What can hang from each mark:
vapob: lano
vudilo: kined
kined: lano vudilo
zufike: bulo nulav tozat vozez vudilo
vozez: zufike
tozat: kined zufike
nulav: zufike
pegize: nulav
lano: vapob
bulo: zufike

Known rows, with every way that one mark hangs from another:
(bulo (zufike vozez)): |   87 |  -10 |   97 |  334 |  -83 |  120 |   99 |  -73 |   96 |  565 |   17 | -290 |  180 | -223 |  310 |  239 |  -83 | -192 | -338 |  -99 |  190 | -295 | -135 |  -51 |
(bulo (zufike tozat vozez)): |   50 | -166 |  180 |  339 |  -70 |  275 |  227 |   87 |  100 |  610 |   14 | -207 |   -2 | -246 |  336 |  113 | -179 | -208 | -297 | -268 |  268 | -386 |  -94 |    8 |
(vapob lano): |  430 |  334 |  183 |  587 | -167 |  111 |  -42 |  157 | -159 |  509 |  166 | -206 | -161 |   52 |  128 |  228 |  237 |   13 | -516 | -216 |   52 | -435 |   60 |  -53 |
(tozat kined (zufike vozez)): |  265 |  -20 |  129 |   68 |  -80 |  150 |  -41 |  117 |  -45 |  725 | -209 |  -84 |  -11 | -232 |  402 |  167 |  152 | -272 | -373 | -324 |  285 | -368 | -135 |  -66 |
(zufike nulav (tozat kined) vozez vudilo): |   30 | -278 |  586 |  228 | -273 |  486 |  284 |  173 |   16 |  593 |  -48 |   24 |  -13 | -318 |  406 | -149 | -432 | -383 |   40 | -524 |  250 | -534 | -135 |  -92 |
(tozat (kined (lano vapob) vudilo) zufike): |  370 |  -22 |  469 |  123 | -144 |  170 | -277 |  431 |   76 |  700 |   50 |   -5 | -497 | -125 |  273 |  -30 |  440 |  -26 | -541 | -421 |  127 | -343 | -185 |   47 |
(zufike bulo nulav vozez): |   23 |  -33 |  111 |  394 | -202 |  -16 |   96 | -460 |  -31 |  435 |  -91 | -321 |   53 | -319 |  353 |  311 | -420 | -191 | -352 | -262 |  151 | -536 |  -92 | -302 |
(vozez (zufike bulo vudilo)): |  151 |  -23 |  316 |  210 | -288 |  154 |  165 | -313 |  -69 |  592 |   55 |  -79 |  208 | -252 |  126 |  199 |  110 |  -62 | -403 | -206 |   67 | -377 | -112 |   24 |
(nulav (zufike tozat (vudilo (kined lano)))): |   98 | -291 |  696 |  225 | -428 |  249 |  180 |  405 | -131 |  656 |  364 |   85 | -421 | -144 |  128 | -316 |  181 |   68 | -149 | -398 |  284 | -353 |  -88 |   62 |
(pegize (nulav (zufike tozat vudilo))): |   24 | -176 |  557 |  351 | -328 |  119 |  266 |  282 | -415 |  722 |   51 |  -49 |  504 | -130 |  286 | -233 |   19 | -131 |   40 | -265 |  226 | -441 |  -31 |  -75 |
(zufike bulo nulav (tozat kined) vozez vudilo): |  -67 | -322 |  475 |  191 | -350 |  427 |  250 | -167 |   32 |  554 |  -98 |   15 | -287 | -467 |  396 |  -92 | -500 | -225 | -150 | -596 |  246 | -643 | -178 | -166 |
(tozat kined): |  317 |  303 |  228 |  398 | -211 |  291 |  -88 |  226 | -108 |  560 |  -67 |  -37 | -201 |  -32 |  270 |   56 |  173 | -238 |  -30 | -302 |  105 | -259 | -127 | -118 |
(bulo (zufike nulav tozat vozez)): |  -53 | -199 |  221 |  404 |  -59 |  190 |  345 |  180 |   32 |  556 |  -70 | -314 |  265 | -229 |  478 |  165 | -409 | -357 | -184 | -151 |  228 | -465 |  -89 | -117 |
(tozat (kined (lano vapob) vudilo) (zufike bulo nulav)): |  162 |  -99 |  403 |  166 | -204 |   32 | -186 |  191 |   19 |  619 |  -71 | -109 | -513 | -247 |  396 |   67 |  133 |  -51 | -608 | -381 |   82 | -514 | -207 | -135 |
(tozat (kined lano vudilo)): |  264 |   -5 |  437 |  342 | -312 |  346 | -219 |  310 |   30 |  543 |   85 |  -56 | -725 | -134 |  277 | -198 |  177 | -115 | -243 | -466 |   70 | -205 | -224 |   -2 |
(tozat (zufike bulo nulav vudilo)): |   66 |  -49 |  159 |  228 | -219 |  -57 |  173 | -175 | -119 |  599 | -167 | -129 |  347 | -249 |  205 |  218 |   51 | -196 | -303 | -215 |    1 | -612 |   13 | -131 |
(tozat (kined vudilo) (zufike nulav vozez)): |   80 | -209 |  356 |   74 | -156 |  215 |   -1 |  162 |   30 |  668 | -312 | -122 |  257 | -371 |  567 |   66 | -168 | -381 | -353 | -346 |  151 | -356 | -213 |  -86 |
(bulo (zufike nulav (tozat (kined lano)) vudilo)): |  -38 | -219 |  459 |  343 | -231 |  363 |  292 |  582 |  -37 |  582 |   72 | -122 | -263 | -140 |  397 | -196 | -101 | -354 |    5 | -252 |  135 | -459 | -171 |  -38 |
(nulav (zufike bulo tozat)): |   89 |  -99 |  181 |  343 | -315 |   67 |  166 |    6 | -224 |  671 |   25 |  -87 | -111 | -222 |  237 |   44 |   29 |  107 | -308 | -320 |  230 | -505 |  -17 |  -39 |
(bulo (zufike nulav (tozat (kined vudilo)) vozez)): | -119 | -305 |  435 |  266 | -166 |  453 |  217 |  295 |  138 |  596 | -158 | -181 |   39 | -367 |  618 |  -54 | -462 | -388 | -191 | -321 |  197 | -349 | -259 |  -59 |
(bulo (zufike (tozat kined) vozez vudilo)): |    1 | -300 |  423 |  146 | -205 |  533 |  238 |  212 |  141 |  671 |   16 |    9 | -129 | -353 |  349 | -127 | -161 | -237 | -169 | -398 |  279 | -395 | -206 |   70 |

Rows:
|  109 | -176 |  381 |  232 | -272 |  296 |  302 | -138 |  -59 |  645 |   46 |    5 |   33 | -271 |  148 |   54 |   13 |  -51 | -357 | -376 |  140 | -470 |  -70 |   78 | => (vozez (zufike bulo tozat vudilo))
|   97 | -161 |  260 |  204 | -331 |  202 |   50 | -621 |  113 |  527 |   84 |  -57 | -154 | -448 |   72 |  113 | -153 |   22 | -404 | -468 |  153 | -505 | -116 |  -72 | => (zufike bulo vozez vudilo)
|  381 |  219 |  591 |  433 | -215 |  122 | -201 |  222 |   59 |  445 |  439 |  -46 | -751 |   82 |   59 |   54 |  282 |   68 | -334 | -313 |  173 | -236 | -110 | -152 | => (vudilo (kined (lano vapob)))
|  -42 | -353 |  611 |  210 | -321 |  279 |  101 |  262 | -268 |  745 | -119 |  -72 |  226 | -333 |  566 | -294 | -238 | -179 | -153 | -418 |  342 | -314 | -222 | -103 | => (pegize (nulav (zufike (tozat (kined vudilo)) vozez)))
|  -76 | -337 |  429 |  264 | -319 |  442 |   97 | -132 |   97 |  535 | -196 |  -71 | -371 | -503 |  535 |  -67 | -585 | -219 | -302 | -636 |  204 | -511 | -228 | -171 | => (zufike bulo nulav (tozat (kined vudilo)) vozez)
|   54 |  -28 |  481 |  335 | -332 |   -9 |  148 |  147 | -413 |  672 |   46 | -122 |  665 | -112 |  264 | -114 |   98 | -137 |    9 | -109 |  157 | -358 |  -69 | -127 | => (pegize (nulav (zufike vudilo)))
|  167 | -182 |  453 |   31 | -209 |  200 |   65 | -102 |   95 |  654 |   25 |   40 |   94 | -295 |  166 |   68 |  119 | -144 | -381 | -366 |  232 | -344 |  -93 |  -10 | => (tozat (zufike vozez (vudilo kined)))
|  -13 | -196 |  420 |  288 | -266 |  221 |  407 |  -68 | -131 |  586 |  -40 |  -98 |  300 | -258 |  289 |  108 | -212 | -213 | -240 | -272 |  101 | -542 |  -55 |  -39 | => (vozez (zufike bulo nulav tozat vudilo))
|  180 | -288 |  464 |   30 | -213 |  125 |   11 |    6 |   94 |  639 |  182 |  -22 | -329 | -254 |  147 |  -13 |  196 |  -81 | -477 | -403 |  270 | -369 | -102 |    2 | => (tozat (zufike vozez (vudilo (kined lano))))
|  194 |   -7 |  181 |   71 | -272 |  216 |  -24 |  -29 |  -63 |  701 | -194 |   91 | -165 | -293 |  204 |   42 |  311 | -118 | -336 | -397 |  101 | -473 | -126 |  -36 | => (tozat kined (zufike bulo vudilo))
|  -16 | -198 |  185 |  399 | -201 |  142 |  237 | -288 |  -28 |  495 | -101 | -228 | -129 | -342 |  386 |  166 | -527 | -180 | -296 | -459 |  237 | -633 |  -42 | -239 | => (zufike bulo nulav tozat vozez)
|   10 | -329 |  603 |  172 | -389 |  488 |  145 | -377 |  197 |  519 |  178 |  146 | -630 | -460 |  123 | -128 | -271 |   30 | -332 | -693 |  291 | -474 | -141 |  -68 | => (zufike bulo tozat vozez (vudilo kined))
|   -5 | -229 |  502 |  226 | -325 |   -3 |  167 |  -49 | -333 |  690 |   37 | -165 |  645 | -254 |  320 |  -80 |  -99 | -126 | -129 | -173 |  278 | -388 | -121 | -139 | => (pegize (nulav (zufike vozez vudilo)))
|  124 | -236 |  134 |   34 | -206 |   44 |   69 | -451 |   47 |  672 |  -93 |  -61 |   67 | -432 |  143 |  191 |   73 |  -34 | -569 | -402 |  188 | -575 |  -52 |  -22 | => (tozat (zufike bulo vozez vudilo))
|  -59 | -167 |  285 |  321 | -103 |  332 |  279 |  333 |   19 |  594 | -155 | -225 |   53 | -246 |  584 |   67 | -395 | -419 | -112 | -215 |  275 | -421 | -197 | -142 | => (bulo (zufike nulav (tozat kined) vozez))
|  -15 | -532 |  423 |   87 | -406 |  267 |   13 |   20 |  -25 |  709 |   91 |  -58 | -780 | -493 |  421 | -239 | -156 |  139 | -550 | -589 |  380 | -458 | -261 |   21 | => (nulav (zufike bulo (tozat (kined lano vudilo)) vozez))
|  122 | -191 |  471 |  264 | -349 |  207 |  271 |  251 | -179 |  727 |  165 |   41 |  228 | -186 |  143 | -127 |  114 |   -2 |  -70 | -328 |  194 | -456 |   -4 |  108 | => (nulav (zufike tozat vudilo))
|  257 |   21 |  302 |  142 | -193 |  293 | -130 |  293 |    2 |  704 | -247 |   19 |   21 | -230 |  351 |   16 |  280 | -222 | -322 | -382 |   56 | -250 | -168 |   45 | => (tozat (kined vudilo) zufike)
|    9 | -279 |  296 |   91 | -408 |   39 |  138 | -419 |  -66 |  657 |  116 |  -85 |  108 | -462 |  170 |   58 |  -86 |  136 | -433 | -291 |  244 | -495 | -140 |  -23 | => (nulav (zufike bulo vozez vudilo))
|   -7 | -258 |  236 |   42 | -229 |  180 |  -49 | -154 |   45 |  637 | -362 | -126 |   -6 | -506 |  554 |  114 | -233 | -250 | -515 | -418 |  148 | -452 | -248 | -144 | => (tozat (kined vudilo) (zufike bulo nulav vozez))
| -117 | -323 |  465 |  213 | -204 |  454 |  351 |  276 |   80 |  613 |  -67 |  -95 |  142 | -335 |  486 |  -81 | -392 | -403 |  -44 | -292 |  234 | -469 | -202 |  -51 | => (bulo (zufike nulav (tozat kined) vozez vudilo))
|  -34 | -189 |  304 |  268 | -322 |  100 |  178 | -531 |   47 |  464 |    3 | -176 |  111 | -422 |  235 |  160 | -402 | -164 | -279 | -350 |  112 | -592 | -112 | -204 | => (zufike bulo nulav vozez vudilo)
|   12 |  -44 |  662 |  306 | -403 |   88 |  113 |  178 | -363 |  633 |  103 |  -34 |  430 | -111 |  263 | -176 |   96 | -110 |   16 | -140 |  198 | -246 | -135 | -187 | => (pegize (nulav (zufike (vudilo kined))))
|   26 | -370 |  263 |   -2 | -256 |   51 |   44 |  -53 |  -44 |  641 | -100 | -135 | -444 | -387 |  400 |  -10 |  -53 | -189 | -475 | -397 |  242 | -630 | -198 | -152 | => (tozat (kined lano) (zufike bulo nulav vozez vudilo))
|   50 | -343 |  738 |  171 | -199 |  385 |  136 |  202 |  288 |  588 |  421 |    3 | -582 | -252 |  174 | -115 |  -63 |    4 | -419 | -402 |  334 | -397 | -195 |   30 | => (bulo (zufike tozat vozez (vudilo (kined (lano vapob)))))
|   -1 |   10 |  194 |  523 |  -86 |  173 |  322 |  374 |  -73 |  542 |  -81 | -283 |  301 |  -58 |  401 |  140 | -189 | -366 |  -33 |  -79 |   94 | -424 |  -34 | -114 | => (bulo (zufike nulav tozat))
| -139 | -415 |  673 |  168 | -428 |  202 |  218 | -138 | -248 |  666 |   71 |   -3 |   36 | -390 |  347 | -236 | -247 |    4 | -224 | -427 |  388 | -445 | -171 | -195 | => (pegize (nulav (zufike bulo tozat vozez (vudilo kined))))
